Each row comes from the steps of one path. Every step used is in the known rows, and no mark comes twice. Write the path behind each row, first mark first.
Known rows:
Q, M: [-3.72  0.10 -0.79 -1.48  0.93  0.70  0.99 -2.14  1.35  0.97  0.81 -1.20
  1.30 -0.69  0.57 -0.01 -0.06 -0.50 -0.09  0.58  1.09  0.22  0.49  0.43
 -0.70 -0.50 -2.94 -0.29]
Q, T, U, P: [ 2.67 -1.97 -2.19  0.16  1.97  0.73 -0.91 -2.51 -0.59 -1.55  0.89  1.05
 -1.01 -2.57 -0.68 -1.07 -0.15  0.50  2.66  1.46 -3.43 -1.99  2.62  5.63
 -1.92  2.50 -0.28 -0.08]
C, P, Q, V: [ 2.49 -1.67 -4.96  1.78 -2.29 -3.34 -0.84  0.43 -0.31 -2.26  0.32  2.15
 -3.10 -1.37 -1.04  1.00 -0.64  0.76  0.41  1.00 -3.16 -2.54 -1.31 -1.73
 -3.21  1.34 -0.35 -2.10]
P, Q: [ 0.76 -0.43 -2.25  0.42 -2.13 -0.97 -0.30  0.74 -0.92 -1.64 -0.34  1.78
 -1.52 -0.41 -1.24 -0.94 -1.04 -0.24  0.28  0.02 -0.34 -2.03 -0.01  0.06
  0.00  1.27 -0.84 -0.31]
U, P, C, Q, T, M, F: [ 3.91 -0.55 -0.60 -5.05  0.28 -3.10 -1.54 -3.38 -0.04 -1.95  2.89 -2.42
 -3.55 -4.74 -3.80 -4.19  0.16  4.75  4.07 -0.91 -0.92 -2.88  2.14  3.72
  0.33  2.15 -0.11  0.63]
T, M: [ 0.08 -0.27 -0.11 -2.83 -0.25  0.09  1.43  0.23  1.20  1.70  0.19 -1.67
  0.43 -1.94 -0.84  0.16  1.10  1.05  1.09  0.98  0.63 -0.37 -0.47 -1.84
 -1.13  0.90 -2.15  1.28]
V, Q, M, T, U: [-1.48 -2.97 -1.82  0.12  0.38  1.32  2.09 -1.86  0.41 -0.84  0.73 -1.35
  0.57  0.05  2.50 -3.18 -1.60  0.04  2.01  0.24  0.49 -1.08  2.11  2.04
 -0.21  1.52 -4.89 -0.08]
P, C: [-1.36  0.09  0.22 -0.60 -0.62  0.11 -0.53 -0.97 -0.48 -0.68  0.11 -1.74
 -0.83  0.85 -1.33 -2.62 -0.46  2.25  3.23 -1.25  0.35 -0.03  1.46 -0.46
  2.01 -0.68  3.29 -0.64]
V, Q, T: [ 0.19 -2.07 -2.13  2.57 -0.60  1.28 -0.51 -0.72  1.03 -1.20  1.14 -0.49
 -1.97  0.38  0.51 -2.63 -1.79  1.56  1.80 -1.47  0.62 -2.11  0.35  3.65
 -1.29  2.39 -1.77  1.25]
M, F: [ 0.53  0.58  1.70 -3.37 -0.52  1.01 -0.55 -1.42 -1.71 -0.38  0.13  0.95
 -1.28 -0.84 -0.56 -0.25 -0.64  1.16 -1.15 -1.76  1.07  1.45 -0.95  2.20
  0.29 -1.67 -1.02  0.48]
T, U, P, C: [ 1.35 -1.56 -0.75 -1.92 -0.01 -1.48  0.34 -2.27 -1.06 -2.72 -1.06 -0.15
 -0.72 -1.64 -1.45 -2.44  0.17  1.88  4.22  0.91 -3.32 -0.21  3.15  1.88
  2.73  0.06  1.88 -2.32]
Q, C: [-0.91 -1.21  0.44  0.42 -0.60  0.59 -2.43 -0.09  1.93  0.40 -1.34 -3.25
 -0.45 -1.08 -2.48 -0.81 -0.09  2.16  2.66 -0.65 -0.17  0.19  0.89 -0.21
  1.07 -0.61  1.10 -0.90]
M, T, U: [ 2.49 -1.73 -0.38  0.14  1.90  1.57  0.50 -0.30 -2.22 -0.32  0.80  0.10
  0.65 -0.16  1.48 -1.52 -0.53 -0.71  1.60  1.34 -1.55 -0.85  2.37  1.59
 -1.09  1.76 -0.18  0.20]
T, M, Q, C, P: [ 1.08 -2.32 -2.65 -1.56  0.74 -4.21 -0.42 -0.27  2.07  1.37  0.99 -4.25
 -0.87 -3.22 -4.82 -1.82  1.43  4.10  2.94  0.15 -0.05 -2.42  1.04 -4.66
 -1.18  0.92 -2.73 -0.83]
V, M, T, U, P, Q, C: [ 2.18 -2.59 -1.57 -0.27  0.67 -0.79  0.20 -0.99  1.39 -1.02  1.36 -2.21
 -0.63 -3.05 -1.97 -2.38  0.21  0.56  3.75  1.11 -1.62 -0.85  4.84  4.47
  0.88  0.54 -4.24 -0.57]
U, T: [ 0.54 -0.25 -0.45  0.91  1.29  1.20  0.57  1.66 -0.08 -1.29  2.15  1.02
  0.90  0.85  0.17 -1.31 -0.54  0.61  1.62  1.39 -2.61 -2.12  0.07  2.08
 -1.39  2.65  0.62  0.25]
Q, M, T, U, P, C: [-0.43 -1.84 -1.28 -2.22  3.14 -0.17  1.35 -4.11  0.00 -0.81  2.18 -2.68
  0.79 -1.23 -0.09 -4.45 -0.15  0.18  4.00  1.42 -1.25 -0.51  4.11  2.73
  0.94  0.76 -0.73 -1.09]
U, P, C, Q, T, M, V: [ 2.51 -2.37 -2.69 -2.27  0.24 -5.08 -0.63 -3.46  1.18 -2.60  3.70 -1.70
 -2.37 -4.75 -1.83 -2.88  1.07  5.05  3.22  0.76 -2.06 -2.34  2.80  0.11
 -0.87  3.31  0.57  0.87]
C, P: [ 2.07  0.12 -1.99  0.04  1.70 -2.54 -0.91 -0.04 -0.21  0.01  1.37 -0.83
 -1.41 -0.91 -0.44  0.79  0.40  0.96  0.33  1.73 -1.32 -1.93 -0.57 -2.36
 -0.44 -0.79  0.72 -1.24]
C, P, U, T, Q: [ 5.18 -2.07 -3.59  0.38  0.94 -3.77 -0.58  1.52 -2.15 -5.04  4.76  3.01
 -0.69 -2.06  0.63 -2.33 -0.96  1.88  4.04  4.29 -3.37 -4.65  0.47 -2.35
 -2.18  3.58 -0.07 -1.07]
U, Q, V, M, T: [-0.21 -2.76 -0.33  1.81 -1.51 -2.36  2.05 -0.14  2.27 -1.78  1.86  1.11
  1.08 -0.57  1.78 -1.51 -0.94 -0.08  1.45 -0.93  0.24  0.91  1.41  2.80
 -3.35  2.58 -4.09 -0.74]
U, P, C, Q, M: [ 0.31 -0.41 -1.28 -2.70  0.42 -4.96 -0.36 -3.21  1.37 -2.37  1.89 -2.72
 -1.33 -2.95 -2.14 -3.58  0.14  2.28  3.22  0.21 -1.15 -2.22  3.15  1.00
  2.51  0.93 -0.15 -1.98]
U, P, Q, V, M, T: [ 3.61 -2.65 -3.19  1.23 -0.85 -3.54  1.54 -1.11  2.20 -2.46  2.55  1.08
 -1.58 -1.77 -1.13 -2.12  0.53 -1.26  0.72  0.09 -2.42 -0.02  1.76  4.22
 -1.69  2.20 -3.78 -0.17]
C, Q, P, U, T: [ 6.32 -1.85 -5.29 -1.09 -0.84 -3.82 -1.67 -0.71  0.18 -4.76  2.33  0.02
 -1.82 -4.76  1.22 -1.30 -0.85  2.41  1.97  2.02 -3.85 -5.01  2.22  1.42
 -2.18  5.38  1.08 -1.01]
P, Q, M, F: [-2.05  0.17 -1.44 -3.59 -1.73  0.63  0.11 -2.37 -1.15 -1.01  0.51  1.49
 -1.38 -1.78 -1.13 -1.14 -1.60  0.22 -0.68 -0.90  1.43 -0.70 -0.28  2.24
 -0.39 -0.65 -4.39 -0.25]
C, Q, T, U: [ 2.30 -1.21 -2.04  0.22 -0.38  0.32 -2.40 -0.80 -2.41 -1.79  0.46  1.16
 -1.52 -3.75  0.46  0.30 -1.40  1.92  2.08  1.02 -2.46 -4.80  3.00  3.44
 -3.58  3.81 -1.21  0.03]
V, Q, M, T, U, P: [ 0.54 -3.43 -2.21 -0.46  1.31 -1.11  2.47 -2.68  1.53 -1.91  1.29 -1.55
  0.14 -0.94  1.54 -4.25 -0.94 -0.28  2.24  0.74 -0.77 -1.08  2.53  3.20
  1.08  1.87 -5.00 -0.70]
T, Q: [ 1.53 -1.45  1.10 -0.26 -1.74 -1.83 -0.04 -0.06 -2.25 -2.34  0.90  1.57
  0.70 -0.67 -1.55 -2.23 -0.78  1.17  0.90  1.04  1.29 -0.22  0.07 -0.89
 -0.08  1.94 -2.32 -0.81]
Q, P, U, T: [ 4.89 -2.21 -5.39 -0.63  0.47 -1.05 -0.40 -1.40  1.07 -3.78  2.18 -0.07
 -0.79 -2.59  1.38 -1.79 -0.43  1.22  2.24  2.04 -3.59 -2.19  1.23  2.07
 -1.80  3.92  2.32 -0.66]
C, Q, T, U, P: [ 4.29 -1.55 -2.44 -0.38  0.67 -2.17 -2.10 -1.74 -1.29 -2.82  1.14  1.02
 -1.85 -4.62 -0.58 -0.77 -0.64  1.73  2.40  1.54 -3.73 -4.78  3.48  4.58
 -2.39  4.16 -1.25 -0.63]

Which path is each row?
[ 1.68 -3.57 -2.55  1.40 -1.66 -3.12  1.61  0.23  1.67 -4.20  3.04  3.06
  0.28 -2.09  4.00 -2.23 -1.09 -0.60  3.30 -0.17 -0.84 -0.20  2.37  1.52
 -3.77  3.23 -3.00 -0.11] : P, U, Q, V, M, T
[ 2.55 -2.34 -4.07 -2.84 -0.15 -3.73  1.55 -2.61  1.71  0.83  0.68 -3.32
 -0.30 -3.22 -3.24 -1.92  1.48  2.65 -0.12 -0.49  0.61 -0.84  0.96 -1.76
 -1.69  2.70 -3.13 -0.07] : T, M, Q, P
[-1.41 -1.08 -2.22  1.59  1.45 -0.76  0.93 -1.86  0.98  0.73  3.77 -0.49
  0.19 -1.05 -1.52 -1.13  0.28  1.18  0.25 -1.93  1.41 -0.87  3.41  3.81
 -3.07  0.95 -5.78  1.46] : V, M, Q, T
[ 5.16 -3.84 -3.19  1.05 -0.32 -1.80  0.90 -0.86 -1.16 -3.31  0.48  2.45
 -1.16 -1.69  0.01 -2.62 -0.50 -1.15  2.00  1.31 -4.56 -1.24  2.20  3.44
 -2.23  3.72 -1.08 -1.12] : M, T, U, P, Q, V
[ 1.22 -0.89 -3.43  1.82 -0.70  1.00 -1.69 -0.38 -0.98 -1.18  1.46  1.76
 -2.39 -0.88 -1.56 -1.68 -1.57  0.21  1.39 -0.20 -0.58 -3.57  0.67  3.43
 -2.70  3.00 -0.49  1.03] : P, Q, T
[ 0.27 -3.79 -3.33 -0.24 -0.05 -2.07  0.66  0.85  2.90 -1.70  2.61 -2.18
 -0.57 -2.46 -0.43 -1.10  0.43  5.84  3.53  2.74 -2.98 -2.49 -0.51 -3.19
 -2.04  2.81 -1.87  0.55] : U, T, M, V, Q, C, P
[ 2.79 -0.23 -3.99  0.46 -0.20 -3.33 -1.14  0.73 -1.05 -1.42  1.16  0.79
 -2.75 -1.29 -1.60 -0.04 -0.46  0.70  0.67  1.77 -1.55 -3.81 -0.62 -2.27
 -0.36  0.28 -0.11 -1.61] : C, P, Q
[ 2.19 -1.27 -2.62  0.57  0.64  0.00  0.26  1.69 -0.36 -3.80  3.04  2.99
  0.18 -0.90  2.51 -1.75 -0.84  0.02  3.36  2.00 -3.42 -2.87  1.11  0.69
 -1.91  3.24  1.14  0.75] : P, U, T
[ 5.97 -1.72 -4.93 -1.64 -1.74 -4.56 -2.13 -1.88  0.20 -3.86  0.82 -0.72
 -2.57 -5.30  1.03 -0.43 -0.51  1.98  0.70  1.02 -1.97 -3.47  2.13 -0.21
 -1.19  3.35  0.57 -1.23] : C, Q, P, U
[ 0.93 -3.02 -1.53  0.16 -1.87 -3.21 -1.89  0.69  1.74 -4.26 -0.17  0.62
 -0.46 -2.84  0.64 -3.08 -1.74  1.73  5.37  0.12 -0.53 -1.73  1.86 -1.23
  0.50  1.90  0.80 -1.66] : P, U, Q, C
[-0.20 -2.01 -0.09 -0.77 -1.57 -1.31  0.66  0.17 -1.46 -2.84 -2.02  2.78
  1.07 -1.60  1.18 -0.74 -1.67  0.77  2.66  1.09 -1.39 -1.26  1.67  0.85
 -0.13  1.83 -1.47 -2.46] : T, U, Q
[ 0.75 -2.11 -2.98  2.14 -2.59 -0.33  1.28  0.20  0.74 -1.25  1.64  1.59
 -1.10 -0.62  0.18 -0.51 -0.63 -0.86  0.33 -0.76 -0.81 -0.07  1.20  2.88
 -3.74  2.02 -4.10  0.42] : P, Q, V, M, T
[ 2.47 -5.03 -6.30  0.98 -1.89 -3.10  1.07 -2.20  1.76 -5.93  2.47  1.61
 -1.19 -2.15  4.01 -1.53 -0.64  3.55  0.38  1.13 -3.00 -0.33  0.72 -0.47
 -1.65  3.75 -0.30  0.43] : M, V, Q, P, U, T
[-1.95 -3.04 -0.80  0.12 -3.67 -0.97  1.93 -0.36  0.39 -2.87 -1.90  3.51
  1.33 -2.22  2.08  1.29 -1.03  1.01  2.34  0.30 -1.91  0.91  2.19  2.81
 -3.02  1.49 -4.67 -2.63] : T, U, Q, V, M
[ 2.67 -2.37 -0.55  0.99  0.36 -1.77 -2.04  1.42 -0.58 -2.91  2.79 -0.82
  0.17 -1.18 -3.65 -3.29 -1.14  4.03  4.85  3.11 -2.37 -3.54  0.46 -0.56
 -0.88  3.35 -0.20 -2.04] : U, T, Q, C, P
[-0.08 -2.83 -2.77  2.33 -2.01 -3.17  1.03 -0.75  0.20 -1.67  0.12  2.36
 -0.14  0.19 -1.15 -1.01 -0.10  0.87 -0.81 -2.58 -1.41  0.56  0.60 -0.46
 -3.67  2.30 -2.39 -1.04] : M, Q, V
[ 1.78 -2.36 -2.12 -2.85 -3.50 -1.24  1.33 -2.32 -0.93 -3.68 -1.11  4.10
 -1.92 -4.05 -0.98  0.77 -0.21  0.77  0.76 -0.06 -3.55  1.21  2.00  5.80
 -1.28 -0.04 -5.54 -1.73] : T, U, P, Q, V, M, F
[-3.52 -1.01 -1.76 -1.94 -1.49 -3.14 -0.50 -3.36 -0.17 -2.22  1.82 -1.23
 -0.46 -2.48  0.80 -1.18 -0.53  4.24  1.45 -0.24  0.05 -0.89  2.85 -2.48
 -0.15  0.62 -0.18 -0.62] : P, C, Q, M, V
[ 3.71 -3.16 -1.75  0.01 -1.34 -3.98 -3.00 -0.07 -0.82 -3.83  1.66 -0.44
 -1.47 -3.39 -2.44 -2.80 -0.85  3.65  4.98  2.43 -0.68 -2.34  1.18 -3.75
  0.08  1.35 -0.39 -2.17] : T, Q, C, P, U
[ 1.47 -2.85 -3.28 -0.35 -3.14 -2.04  1.79 -1.25  0.38 -3.42 -1.25  3.35
 -0.95 -3.47 -0.53  0.84  0.24 -0.09  1.66  1.24 -4.29  0.06  2.63  4.21
 -1.52  1.17 -4.82 -2.11] : T, U, P, Q, V, M
[-0.17 -3.96 -3.99 -2.67 -2.83 -2.75  1.84 -3.68  2.57 -1.47  0.33 -3.42
 -1.56 -2.81  0.15 -1.87  0.83  5.96  1.39 -0.32  0.59  1.26  0.46 -3.23
  0.14  1.47 -0.90  0.63] : T, M, V, Q, P, C
[ 1.84 -1.58  0.48  0.50 -0.47 -0.52  0.62  1.47 -1.99 -3.34  2.92  2.39
  1.61  0.36 -1.23 -3.22 -1.39  1.66  2.52  2.43 -1.31 -2.34  0.10  1.25
 -1.47  4.44 -1.45 -0.37] : U, T, Q
[ 1.85 -2.32 -3.99 -2.08  0.69 -2.14  1.71 -1.47  1.13 -1.00  2.86 -3.19
  0.06 -1.50 -3.71 -4.88  0.42  4.63  3.87  0.11 -1.70 -2.82  1.93  0.19
 -1.43  4.64  0.25 -0.42] : U, T, M, Q, P, C
[-1.75 -1.35  0.47 -1.64 -1.09 -1.11  0.80 -2.04 -0.93 -1.33  1.71  0.59
  1.90 -1.17 -1.06 -2.24 -0.94  0.66  0.87  1.56  2.37  0.03  0.58 -0.55
 -0.71  1.46 -5.00 -0.99] : T, Q, M
[ 0.41 -3.80 -4.12 -1.78 -1.43 -1.33  2.20 -1.96  2.30 -2.72  2.37 -2.48
 -0.56 -1.71  0.10 -3.10  0.17  6.18  3.11  1.11 -2.01 -0.99  0.51 -0.66
 -1.12  4.06  0.14  0.70] : U, T, M, V, Q, P, C
[ 3.65 -0.83 -4.04 -0.12  1.28 -3.38 -1.10  0.20 -0.48 -2.31  2.33  1.06
 -2.01 -2.36  1.63  0.20  0.13  0.58  2.02  2.32 -2.28 -2.79  0.40 -3.42
 -0.93 -0.06  1.23 -0.76] : C, P, U
[ 0.84 -2.40 -2.39 -0.71 -0.19 -0.81  1.00  0.03 -1.16 -4.87  4.31  3.38
  1.77 -1.92  1.68 -3.59 -1.56  0.58  4.08  3.27 -1.55 -2.76  1.60  0.30
 -2.50  4.50 -2.99 -0.11] : P, U, T, Q, M
[ 3.85 -2.82 -1.93  0.02 -1.25 -3.61  0.92 -1.15  0.63 -2.77  1.60  0.75
 -0.69 -4.32  1.06  0.39  0.40  0.62  1.21  0.90 -3.89 -1.13  3.90  4.13
 -3.30  3.11 -4.89 -0.98] : C, Q, V, M, T, U, P
[-0.15 -3.64 -3.17 -0.45 -0.65 -2.13  1.40 -1.12 -1.23 -5.99  5.08  4.82
  2.13 -2.46  3.31 -2.33 -1.08  1.78  2.38  3.67 -1.99 -1.27  1.51 -1.66
 -3.53  4.41 -3.01  0.62] : P, U, T, Q, M, V
[ 2.42 -1.59 -0.94 -1.54  0.53 -1.62  0.78 -1.45 -0.55 -2.22 -1.17  1.28
 -0.03 -2.29 -0.34 -0.33  0.56 -0.03  1.63  1.87 -3.53 -0.19  2.14  2.28
  1.14  0.59 -0.83 -1.82] : T, U, P
[ 0.25 -0.95  0.14 -0.36  1.66  1.83  1.88 -0.70 -0.44  0.83  1.90 -0.86
  1.33 -1.11  1.65  0.00  0.31 -0.45  1.29  1.10 -0.13  0.54  3.83  3.38
 -1.22 -0.21 -4.28  0.90] : V, M, T, U
[-0.06 -4.14 -4.22  0.17 -2.93 -3.10  0.49 -4.29  1.58 -3.56  0.20 -1.98
 -2.10 -0.96  1.26 -1.98 -0.41  5.18  0.10 -1.39 -0.10  1.83  0.92 -1.42
  1.26  0.78  1.20 -0.60] : M, V, Q, P, C
[-1.42 -3.26 -1.93  1.42 -2.36 -2.37  1.39 -1.25  0.87 -2.79  0.47  1.62
 -0.53 -0.04  2.94  0.01 -0.24  2.63 -1.56 -0.66  0.03  1.54 -0.29 -2.26
 -0.13  0.46 -2.16  0.98] : M, V, Q
[ 2.70 -1.48 -1.11 -2.34 -0.94 -3.65 -0.65 -1.82 -1.70 -3.79 -0.71 -0.14
 -1.56 -3.38 -1.36 -2.25 -0.20  2.83  4.24  0.99 -3.80 -2.44  4.03  1.55
  2.31  1.35  1.10 -2.72] : T, U, P, C, Q
[ 0.77 -2.49  1.53  0.10 -2.35 -1.28 -2.22 -0.30 -0.38 -1.91 -0.34 -1.31
  0.24 -1.46 -3.81 -2.89 -0.98  3.04  3.29  0.45  1.27 -0.05  0.88 -1.08
  0.93  1.35 -1.30 -1.46] : T, Q, C
[-4.13 -3.23 -1.57 -1.78 -1.26 -1.99  1.82 -2.64 -0.49 -3.09 -0.64  3.21
  2.44 -2.74  3.25  0.43 -1.22  1.52  0.94  1.90 -0.92  0.40  2.08 -0.67
 -1.73  1.42 -3.96 -2.07] : T, U, Q, M, V
[ 1.69 -2.20 -4.18 -0.43 -0.35 -4.13 -0.23 -4.04  0.23 -1.57  0.64 -3.30
 -1.62 -0.78 -3.81 -4.38 -0.08  3.67  1.32 -2.63  0.18 -0.57  2.76 -0.26
  0.94  1.52  1.65 -2.18] : M, Q, P, C
[ 1.65 -2.01 -1.88 -0.11 -1.38 -3.69  0.23  0.81  0.20 -4.58  1.07  3.32
 -0.10 -2.00  2.65 -2.41 -1.56  0.06  3.23  0.55 -0.43 -1.87  1.15 -1.16
 -0.36  2.42 -0.18 -0.96] : P, U, Q
[ 0.83 -1.56 -4.21 -1.07  1.09 -5.22 -0.02 -0.90  0.99 -3.29  2.94  1.18
 -0.51 -3.23  2.30 -1.42 -1.12  0.60  3.19  2.68 -0.86 -3.49  0.86 -3.04
 -1.24  1.05 -1.59 -2.27] : C, P, U, Q, M
[ 2.19 -0.95 -1.27 -2.01  2.22 -4.79 -0.24 -3.24  1.05 -2.07  3.73 -3.71
 -1.09 -2.37 -1.66 -5.46 -0.06  1.54  3.48  0.31 -0.98 -2.66  3.85  1.72
  1.88  2.00  0.21 -1.04] : U, P, C, Q, M, T
